What can hang from each mark
mitol: simes
tedo: fevos
liliz: kasofu parol
kasofu: fevos liliz simes
fevos: kasofu tedo
simes: kasofu mitol zofusu
zofusu: simes
parol: liliz
gozivol: simes

Known rows, with every way that one mark hangs from another
(mitol (simes kasofu zofusu)): [-0.23, -0.05, -0.29, -0.16,  0.17,  0.01, -0.14,  0.16,  0.05,  0.36,
  0.02,  0.07, -0.53,  0.03,  0.13,  0.01, -0.12,  0.28,  0.00,  0.20,
  0.23,  0.03, -0.15,  0.19]
(kasofu fevos simes): [-0.05, -0.36, -0.10, -0.20,  0.24, -0.16, -0.18, -0.02,  0.08,  0.27,
 -0.01,  0.06, -0.26, -0.05, -0.02,  0.10, -0.11, -0.28, -0.24,  0.18,
  0.12, -0.13,  0.07,  0.24]
(gozivol (simes (kasofu fevos liliz))): [-0.10, -0.28, -0.25, -0.03,  0.22, -0.08, -0.20, -0.08,  0.07,  0.26,
  0.00, -0.04, -0.67, -0.07, -0.14,  0.07, -0.18, -0.28, -0.15,  0.27,
  0.23, -0.07,  0.12,  0.11]
(fevos (kasofu liliz) tedo): [ 0.12, -0.29, -0.05,  0.06,  0.04,  0.02, -0.16, -0.19, -0.10,  0.20,
 -0.14,  0.04, -0.56, -0.03,  0.46, -0.05, -0.19, -0.26,  0.04,  0.19,
  0.32, -0.22, -0.19,  0.25]
(tedo (fevos (kasofu liliz))): [-0.06, -0.20, -0.05, -0.04,  0.13, -0.08, -0.02, -0.10,  0.00,  0.20,
 -0.07, -0.02, -0.62, -0.14,  0.18, -0.14, -0.15, -0.45, -0.18,  0.06,
  0.27, -0.12,  0.01,  0.08]
(gozivol simes): [ 0.04, -0.22, -0.13, -0.22,  0.27,  0.03, -0.18, -0.07, -0.01,  0.23,
 -0.05,  0.04, -0.63, -0.10, -0.13,  0.07, -0.07, -0.21, -0.09,  0.14,
  0.10, -0.04,  0.00,  0.22]
(parol (liliz (kasofu (fevos tedo) simes))): [ 0.02, -0.20, -0.22,  0.07,  0.05, -0.13, -0.16, -0.09,  0.01,  0.11,
  0.12,  0.11, -0.28,  0.06,  0.13,  0.09, -0.31, -0.25,  0.07,  0.31,
  0.23, -0.24, -0.19,  0.35]
(kasofu liliz simes): [-0.27, -0.41,  0.01,  0.09,  0.05, -0.08, -0.21, -0.09,  0.04,  0.22,
  0.00,  0.05, -0.46,  0.00,  0.29,  0.19, -0.16, -0.25, -0.14,  0.00,
 -0.05, -0.22,  0.13,  0.22]
(tedo (fevos kasofu)): [ 0.04, -0.12, -0.09, -0.18,  0.19, -0.06, -0.03, -0.05,  0.02,  0.22,
 -0.06,  0.01, -0.54, -0.17,  0.07, -0.19, -0.07, -0.41, -0.18,  0.07,
  0.31, -0.08, -0.06,  0.10]
(kasofu fevos liliz): [-0.20, -0.29, -0.07, -0.02,  0.20, -0.08, -0.11, -0.05,  0.01,  0.19,
 -0.09,  0.05, -0.42, -0.10,  0.13,  0.06, -0.23, -0.33, -0.12,  0.19,
  0.14, -0.23,  0.13,  0.17]
(zofusu (simes (kasofu (liliz parol)))): [-0.24, -0.21, -0.18,  0.10,  0.02,  0.10, -0.38, -0.12,  0.07,  0.32,
  0.08, -0.07, -0.54, -0.07,  0.11, -0.10, -0.08,  0.09,  0.01,  0.12,
  0.17, -0.10,  0.18,  0.19]
(kasofu (liliz parol) (simes mitol)): [-0.13, -0.41, -0.19,  0.04,  0.09, -0.08, -0.34, -0.04, -0.01,  0.25,
  0.13,  0.06, -0.56, -0.10,  0.28,  0.01, -0.12, -0.10, -0.08,  0.07,
  0.07, -0.21,  0.18,  0.26]
(liliz (kasofu fevos (simes mitol)) parol): [ 0.08, -0.25, -0.41, -0.19,  0.15, -0.16, -0.41, -0.08,  0.01,  0.27,
  0.10,  0.08, -0.43, -0.14, -0.09, -0.14, -0.25, -0.23,  0.07,  0.37,
  0.24,  0.02, -0.04,  0.26]
(zofusu (simes (kasofu fevos liliz))): [-0.26, -0.26, -0.20,  0.07,  0.12,  0.06, -0.28, -0.08,  0.07,  0.34,
  0.02, -0.06, -0.41, -0.02,  0.04,  0.02, -0.09,  0.01, -0.11,  0.19,
  0.23, -0.07,  0.23,  0.16]
(mitol (simes zofusu)): [-0.16, -0.11, -0.16, -0.24,  0.23,  0.05, -0.11,  0.14, -0.05,  0.34,
 -0.04,  0.12, -0.49,  0.03,  0.16,  0.07, -0.14,  0.24,  0.00,  0.18,
  0.12,  0.03, -0.17,  0.27]
(zofusu (simes kasofu mitol)): [-0.11, -0.11, -0.38, -0.09,  0.21,  0.17, -0.30,  0.06,  0.03,  0.38,
  0.08,  0.00, -0.40, -0.07,  0.03, -0.05,  0.13,  0.24, -0.06,  0.11,
  0.31,  0.02,  0.22,  0.17]
(mitol (simes kasofu)): [-0.14, -0.05, -0.22, -0.16,  0.20,  0.10, -0.10,  0.10,  0.08,  0.34,
 -0.06,  0.01, -0.47, -0.01,  0.07, -0.10, -0.06,  0.11, -0.04,  0.14,
  0.25, -0.02, -0.07,  0.25]
(zofusu simes): [-0.12, -0.19, -0.08, -0.12,  0.17,  0.18, -0.26, -0.06, -0.01,  0.32,
 -0.03,  0.02, -0.37, -0.06,  0.05,  0.01,  0.01,  0.07, -0.05,  0.08,
  0.09, -0.03,  0.11,  0.26]
(mitol simes): [-0.08, -0.12, -0.09, -0.24,  0.27,  0.14, -0.07,  0.08, -0.02,  0.31,
 -0.12,  0.06, -0.43, -0.01,  0.11, -0.04, -0.08,  0.06, -0.04,  0.13,
  0.14, -0.02, -0.08,  0.33]
(simes (kasofu fevos)): [-0.11, -0.07, -0.28, -0.13,  0.19, -0.09, -0.15,  0.04,  0.18,  0.23,
 -0.01,  0.02, -0.39, -0.14, -0.06, -0.11, -0.05, -0.20, -0.09,  0.18,
  0.33, -0.15,  0.03,  0.11]
(tedo fevos): [-0.12, -0.19, -0.09, -0.19,  0.23, -0.04, -0.06,  0.04,  0.10,  0.20,
 -0.04,  0.01, -0.52, -0.23, -0.04, -0.07, -0.01, -0.29, -0.16, -0.01,
  0.19, -0.20, -0.04,  0.16]
(liliz kasofu parol): [ 0.02, -0.05, -0.25, -0.14,  0.02, -0.03, -0.37, -0.14,  0.03,  0.17,
  0.01,  0.08, -0.57, -0.21, -0.02, -0.25, -0.25, -0.26,  0.26,  0.22,
  0.14, -0.04, -0.19,  0.25]
(parol (liliz (kasofu (fevos tedo)))): [ 0.04, -0.08, -0.24,  0.03,  0.09, -0.07, -0.11, -0.07, -0.01,  0.07,
  0.08,  0.12, -0.32,  0.00,  0.10,  0.00, -0.30, -0.23,  0.14,  0.32,
  0.29, -0.26, -0.22,  0.33]
(fevos kasofu tedo): [ 0.26, -0.19, -0.10, -0.13,  0.11,  0.04, -0.15, -0.14, -0.08,  0.22,
 -0.14,  0.06, -0.47, -0.07,  0.32, -0.12, -0.09, -0.20,  0.04,  0.20,
  0.38, -0.16, -0.28,  0.28]
(mitol (simes (kasofu fevos liliz) zofusu)): [-0.31, -0.17, -0.28, -0.05,  0.17, -0.06, -0.13,  0.12,  0.03,  0.36,
  0.01,  0.04, -0.53,  0.06,  0.15,  0.07, -0.25,  0.17, -0.06,  0.30,
  0.26, -0.01, -0.04,  0.17]

Rows
[-0.04, -0.18, -0.28, -0.11,  0.17, -0.07, -0.19,  0.02,  0.17,  0.24,
 -0.03,  0.00, -0.40, -0.14,  0.01, -0.06, -0.05, -0.12, -0.03,  0.22,
  0.40, -0.24, -0.12,  0.20]
(simes (kasofu (fevos tedo)))
[-0.22, -0.13, -0.21,  0.09, -0.01, -0.05, -0.27, -0.06,  0.15,  0.19,
  0.06,  0.00, -0.64, -0.17,  0.16, -0.18, -0.13, -0.15,  0.05,  0.07,
  0.21, -0.26,  0.05,  0.13]
(simes (kasofu (liliz parol)))
[-0.11, -0.16, -0.39, -0.13,  0.11, -0.11, -0.29,  0.04, -0.03,  0.27,
  0.07,  0.18, -0.43, -0.01,  0.09,  0.17, -0.17, -0.05,  0.07,  0.23,
  0.13,  0.09, -0.10,  0.16]
(liliz (kasofu (simes mitol zofusu)))
[ 0.23, -0.34, -0.07, -0.09,  0.07, -0.04, -0.21, -0.17, -0.05,  0.27,
 -0.07,  0.05, -0.42,  0.01,  0.34, -0.01, -0.10, -0.21, -0.05,  0.19,
  0.30, -0.14, -0.24,  0.31]
(fevos (kasofu simes) tedo)
[-0.15, -0.17, -0.37, -0.10,  0.12, -0.17, -0.24,  0.09,  0.12,  0.26,
  0.06,  0.08, -0.46, -0.09,  0.08,  0.08, -0.13,  0.10,  0.01,  0.29,
  0.38, -0.18, -0.22,  0.13]
(simes (kasofu (fevos tedo)) zofusu)
[-0.04, -0.13, -0.50, -0.19,  0.28, -0.05, -0.26,  0.12,  0.00,  0.31,
  0.13,  0.10, -0.72, -0.07, -0.08,  0.12, -0.02,  0.13, -0.07,  0.24,
  0.30,  0.06,  0.02,  0.07]
(gozivol (simes kasofu mitol zofusu))
[-0.15, -0.35, -0.16, -0.19,  0.20, -0.24, -0.22,  0.05,  0.05,  0.29,
  0.06,  0.13, -0.31,  0.00,  0.04,  0.21, -0.18, -0.11, -0.20,  0.24,
  0.10, -0.08, -0.01,  0.19]
(kasofu fevos (simes zofusu))
[-0.09, -0.11, -0.25,  0.05,  0.05, -0.20, -0.15, -0.02,  0.00,  0.11,
  0.19,  0.17, -0.31,  0.08,  0.11,  0.12, -0.35, -0.19,  0.04,  0.31,
  0.17, -0.13, -0.12,  0.24]
(parol (liliz (kasofu fevos (simes zofusu))))
[-0.08, -0.34, -0.34, -0.25,  0.30, -0.21, -0.22,  0.15, -0.01,  0.33,
  0.11,  0.16, -0.31, -0.02,  0.06,  0.21, -0.09,  0.02, -0.23,  0.26,
  0.20, -0.05,  0.07,  0.17]
(kasofu fevos (simes mitol zofusu))
[-0.36, -0.16, -0.31,  0.06,  0.07, -0.21, -0.20,  0.07,  0.11,  0.23,
  0.08,  0.08, -0.55, -0.06,  0.15,  0.10, -0.23, -0.04, -0.05,  0.24,
  0.25, -0.15,  0.02,  0.01]
(simes (kasofu fevos liliz) zofusu)
[-0.13, -0.63, -0.05,  0.06,  0.12, -0.15, -0.23, -0.12,  0.03,  0.25,
 -0.04,  0.00, -0.37,  0.00,  0.24,  0.25, -0.23, -0.25, -0.16,  0.22,
  0.14, -0.32,  0.01,  0.32]
(kasofu (fevos tedo) liliz simes)
[-0.03, -0.33, -0.04, -0.01,  0.07, -0.16, -0.15, -0.15,  0.02,  0.24,
  0.04, -0.04, -0.64, -0.13,  0.18, -0.16, -0.19, -0.45, -0.20,  0.09,
  0.22, -0.13,  0.01,  0.14]
(tedo (fevos (kasofu (liliz parol) simes)))
[-0.28, -0.14, -0.53, -0.01,  0.20, -0.17, -0.20,  0.19,  0.03,  0.28,
  0.13,  0.13, -0.54, -0.07,  0.17,  0.10, -0.12,  0.11, -0.08,  0.27,
  0.39, -0.10,  0.12,  0.00]
(simes (kasofu fevos liliz) mitol zofusu)
[-0.31, -0.48, -0.11,  0.03,  0.11, -0.26, -0.22, -0.02,  0.01,  0.26,
  0.06,  0.10, -0.42,  0.04,  0.22,  0.31, -0.30, -0.17, -0.20,  0.22,
  0.03, -0.15,  0.10,  0.15]
(kasofu fevos liliz (simes zofusu))
[-0.04, -0.25, -0.21,  0.02,  0.08, -0.13, -0.18, -0.05, -0.13,  0.29,
  0.05,  0.14, -0.53,  0.07,  0.43,  0.07, -0.18, -0.15, -0.14,  0.18,
  0.21,  0.02,  0.08,  0.09]
(fevos (kasofu liliz (simes mitol zofusu)))
[-0.05, -0.19, -0.26, -0.19,  0.25,  0.05, -0.12,  0.08,  0.08,  0.36,
 -0.08, -0.03, -0.42, -0.01,  0.04, -0.06, -0.11,  0.11, -0.05,  0.28,
  0.38, -0.08, -0.15,  0.32]
(mitol (simes (kasofu (fevos tedo))))
[-0.18,  0.02, -0.55, -0.14,  0.19, -0.08, -0.22,  0.24,  0.06,  0.28,
  0.15,  0.17, -0.54, -0.11,  0.14,  0.02,  0.04,  0.25,  0.00,  0.14,
  0.36, -0.04, -0.01,  0.03]
(simes kasofu mitol zofusu)
[-0.12, -0.27, -0.29, -0.18,  0.20, -0.11, -0.24,  0.15, -0.02,  0.30,
  0.12,  0.19, -0.41, -0.02,  0.19,  0.20,  0.00,  0.11, -0.13,  0.09,
  0.11, -0.05,  0.02,  0.18]
(kasofu (simes mitol zofusu))
[-0.03, -0.45, -0.10,  0.01,  0.11, -0.09, -0.29, -0.14,  0.00,  0.19,
 -0.03, -0.02, -0.55, -0.18,  0.19, -0.07, -0.27, -0.22,  0.04,  0.28,
  0.24, -0.38, -0.08,  0.33]
(kasofu (fevos tedo) (liliz parol))
[-0.21, -0.62, -0.11,  0.07,  0.09, -0.23, -0.28, -0.05,  0.00,  0.27,
  0.04,  0.06, -0.43,  0.04,  0.30,  0.37, -0.29, -0.08, -0.12,  0.28,
  0.12, -0.27, -0.08,  0.26]
(kasofu (fevos tedo) liliz (simes zofusu))
[-0.07, -0.16, -0.59, -0.16,  0.25, -0.13, -0.24,  0.22,  0.05,  0.31,
  0.12,  0.13, -0.46, -0.11,  0.10,  0.07, -0.01,  0.25, -0.02,  0.32,
  0.51, -0.14, -0.10,  0.11]
(simes (kasofu (fevos tedo)) mitol zofusu)
[-0.08, -0.22, -0.43, -0.18,  0.18, -0.18, -0.28,  0.04, -0.02,  0.29,
  0.06,  0.17, -0.35, -0.01, -0.01,  0.17, -0.23, -0.13, -0.01,  0.36,
  0.21,  0.10, -0.05,  0.16]
(liliz (kasofu fevos (simes mitol zofusu)))
[-0.24, -0.46, -0.28, -0.01,  0.21, -0.23, -0.22,  0.08, -0.04,  0.30,
  0.11,  0.13, -0.42,  0.03,  0.24,  0.30, -0.21, -0.05, -0.22,  0.25,
  0.14, -0.11,  0.19,  0.14]
(kasofu fevos liliz (simes mitol zofusu))
[-0.21, -0.26, -0.22,  0.06,  0.08,  0.05, -0.37, -0.12,  0.08,  0.34,
  0.08, -0.09, -0.47, -0.08,  0.02, -0.10, -0.12,  0.02, -0.05,  0.22,
  0.23, -0.09,  0.21,  0.19]
(zofusu (simes (kasofu fevos (liliz parol))))
[-0.04, -0.17, -0.34, -0.14,  0.13, -0.04, -0.26, -0.01,  0.00,  0.25,
  0.01,  0.13, -0.39, -0.04,  0.04,  0.08, -0.12, -0.19,  0.04,  0.18,
  0.14,  0.05, -0.03,  0.21]
(liliz (kasofu (simes mitol)))
[-0.22, -0.40, -0.25,  0.04,  0.05, -0.17, -0.38,  0.02, -0.04,  0.27,
  0.20,  0.12, -0.62, -0.05,  0.34,  0.12, -0.18,  0.07, -0.04,  0.12,
  0.05, -0.16,  0.10,  0.20]
(kasofu (liliz parol) (simes mitol zofusu))
[-0.14, -0.18, -0.33, -0.18,  0.22, -0.02, -0.16,  0.14,  0.04,  0.38,
  0.00,  0.04, -0.48,  0.03,  0.10,  0.05, -0.16,  0.28, -0.01,  0.34,
  0.36, -0.03, -0.23,  0.26]
(mitol (simes (kasofu (fevos tedo)) zofusu))
[-0.23, -0.49, -0.04,  0.02,  0.15, -0.17, -0.18, -0.08,  0.05,  0.24,
 -0.02,  0.03, -0.37, -0.01,  0.16,  0.20, -0.24, -0.34, -0.23,  0.18,
  0.05, -0.21,  0.19,  0.21]
(kasofu fevos liliz simes)
[ 0.17, -0.16, -0.21, -0.17,  0.18, -0.05, -0.15, -0.04, -0.08,  0.29,
 -0.01,  0.12, -0.41, -0.01,  0.25, -0.09, -0.03, -0.23, -0.16,  0.14,
  0.27,  0.04,  0.05,  0.16]
(fevos (kasofu (simes mitol)))
[ 0.04, -0.28, -0.03,  0.05, -0.01, -0.12, -0.26, -0.23, -0.05,  0.24,
  0.01,  0.04, -0.57, -0.02,  0.35, -0.15, -0.25, -0.37, -0.07,  0.15,
  0.15, -0.08,  0.05,  0.18]
(fevos (kasofu (liliz parol) simes))
[-0.17, -0.28, -0.23,  0.07,  0.10, -0.09, -0.19, -0.03,  0.14,  0.22,
 -0.03, -0.03, -0.49, -0.11,  0.15,  0.00, -0.15, -0.17, -0.03,  0.22,
  0.35, -0.30, -0.02,  0.17]
(simes (kasofu (fevos tedo) liliz))
[-0.25, -0.17, -0.23,  0.05,  0.11, -0.11, -0.15, -0.01,  0.15,  0.21,
 -0.02,  0.00, -0.47, -0.11,  0.08, -0.04, -0.16, -0.25, -0.09,  0.18,
  0.27, -0.21,  0.11,  0.08]
(simes (kasofu fevos liliz))
[-0.06, -0.34, -0.30, -0.12,  0.08, -0.18, -0.31, -0.07,  0.01,  0.27,
  0.00,  0.11, -0.37,  0.00,  0.04,  0.22, -0.30, -0.16,  0.07,  0.38,
  0.20, -0.02, -0.27,  0.25]
(liliz (kasofu (fevos tedo) (simes zofusu)))
[ 0.00, -0.20, -0.28, -0.18,  0.27, -0.07, -0.20, -0.04,  0.10,  0.27,
  0.00, -0.02, -0.60, -0.10, -0.24,  0.01, -0.10, -0.23, -0.15,  0.27,
  0.27, -0.02,  0.05,  0.14]
(gozivol (simes (kasofu fevos)))
[ 0.04, -0.16, -0.11, -0.12,  0.08, -0.14, -0.18, -0.08, -0.06,  0.28,
  0.01,  0.14, -0.45,  0.04,  0.28,  0.00, -0.15, -0.19, -0.12,  0.17,
  0.18,  0.05, -0.08,  0.13]
(fevos (kasofu (simes zofusu)))
[-0.15, -0.17, -0.24, -0.08,  0.17,  0.08, -0.28, -0.04,  0.09,  0.36,
  0.03, -0.05, -0.34, -0.05, -0.07, -0.05, -0.01,  0.05, -0.10,  0.20,
  0.27, -0.02,  0.16,  0.18]
(zofusu (simes (kasofu fevos)))
[ 0.03, -0.25, -0.07, -0.15,  0.17, -0.13, -0.07, -0.07,  0.04,  0.25,
 -0.01,  0.00, -0.51, -0.11,  0.09, -0.10, -0.08, -0.42, -0.26,  0.06,
  0.25, -0.06, -0.03,  0.13]
(tedo (fevos (kasofu simes)))
[ 0.00, -0.20, -0.23, -0.10, -0.02, -0.10, -0.43, -0.17,  0.05,  0.22,
  0.07,  0.07, -0.52, -0.13,  0.00, -0.14, -0.26, -0.26,  0.17,  0.21,
  0.07, -0.03, -0.16,  0.28]
(liliz (kasofu simes) parol)
[ 0.02, -0.48, -0.35, -0.22,  0.27, -0.18, -0.27,  0.11, -0.03,  0.33,
  0.09,  0.13, -0.32, -0.01,  0.15,  0.26, -0.08,  0.11, -0.15,  0.32,
  0.29, -0.16, -0.10,  0.29]
(kasofu (fevos tedo) (simes mitol zofusu))
[ 0.28, -0.33, -0.21, -0.13,  0.16, -0.02, -0.21, -0.09, -0.10,  0.30,
 -0.04,  0.08, -0.42,  0.00,  0.35, -0.02, -0.03, -0.11, -0.07,  0.21,
  0.38, -0.11, -0.17,  0.30]
(fevos (kasofu (simes mitol)) tedo)
[ 0.10, -0.15, -0.26, -0.16,  0.16, -0.11, -0.18,  0.01, -0.10,  0.30,
  0.05,  0.17, -0.44,  0.03,  0.30,  0.00, -0.09, -0.10, -0.13,  0.19,
  0.26,  0.07, -0.01,  0.11]
(fevos (kasofu (simes mitol zofusu)))
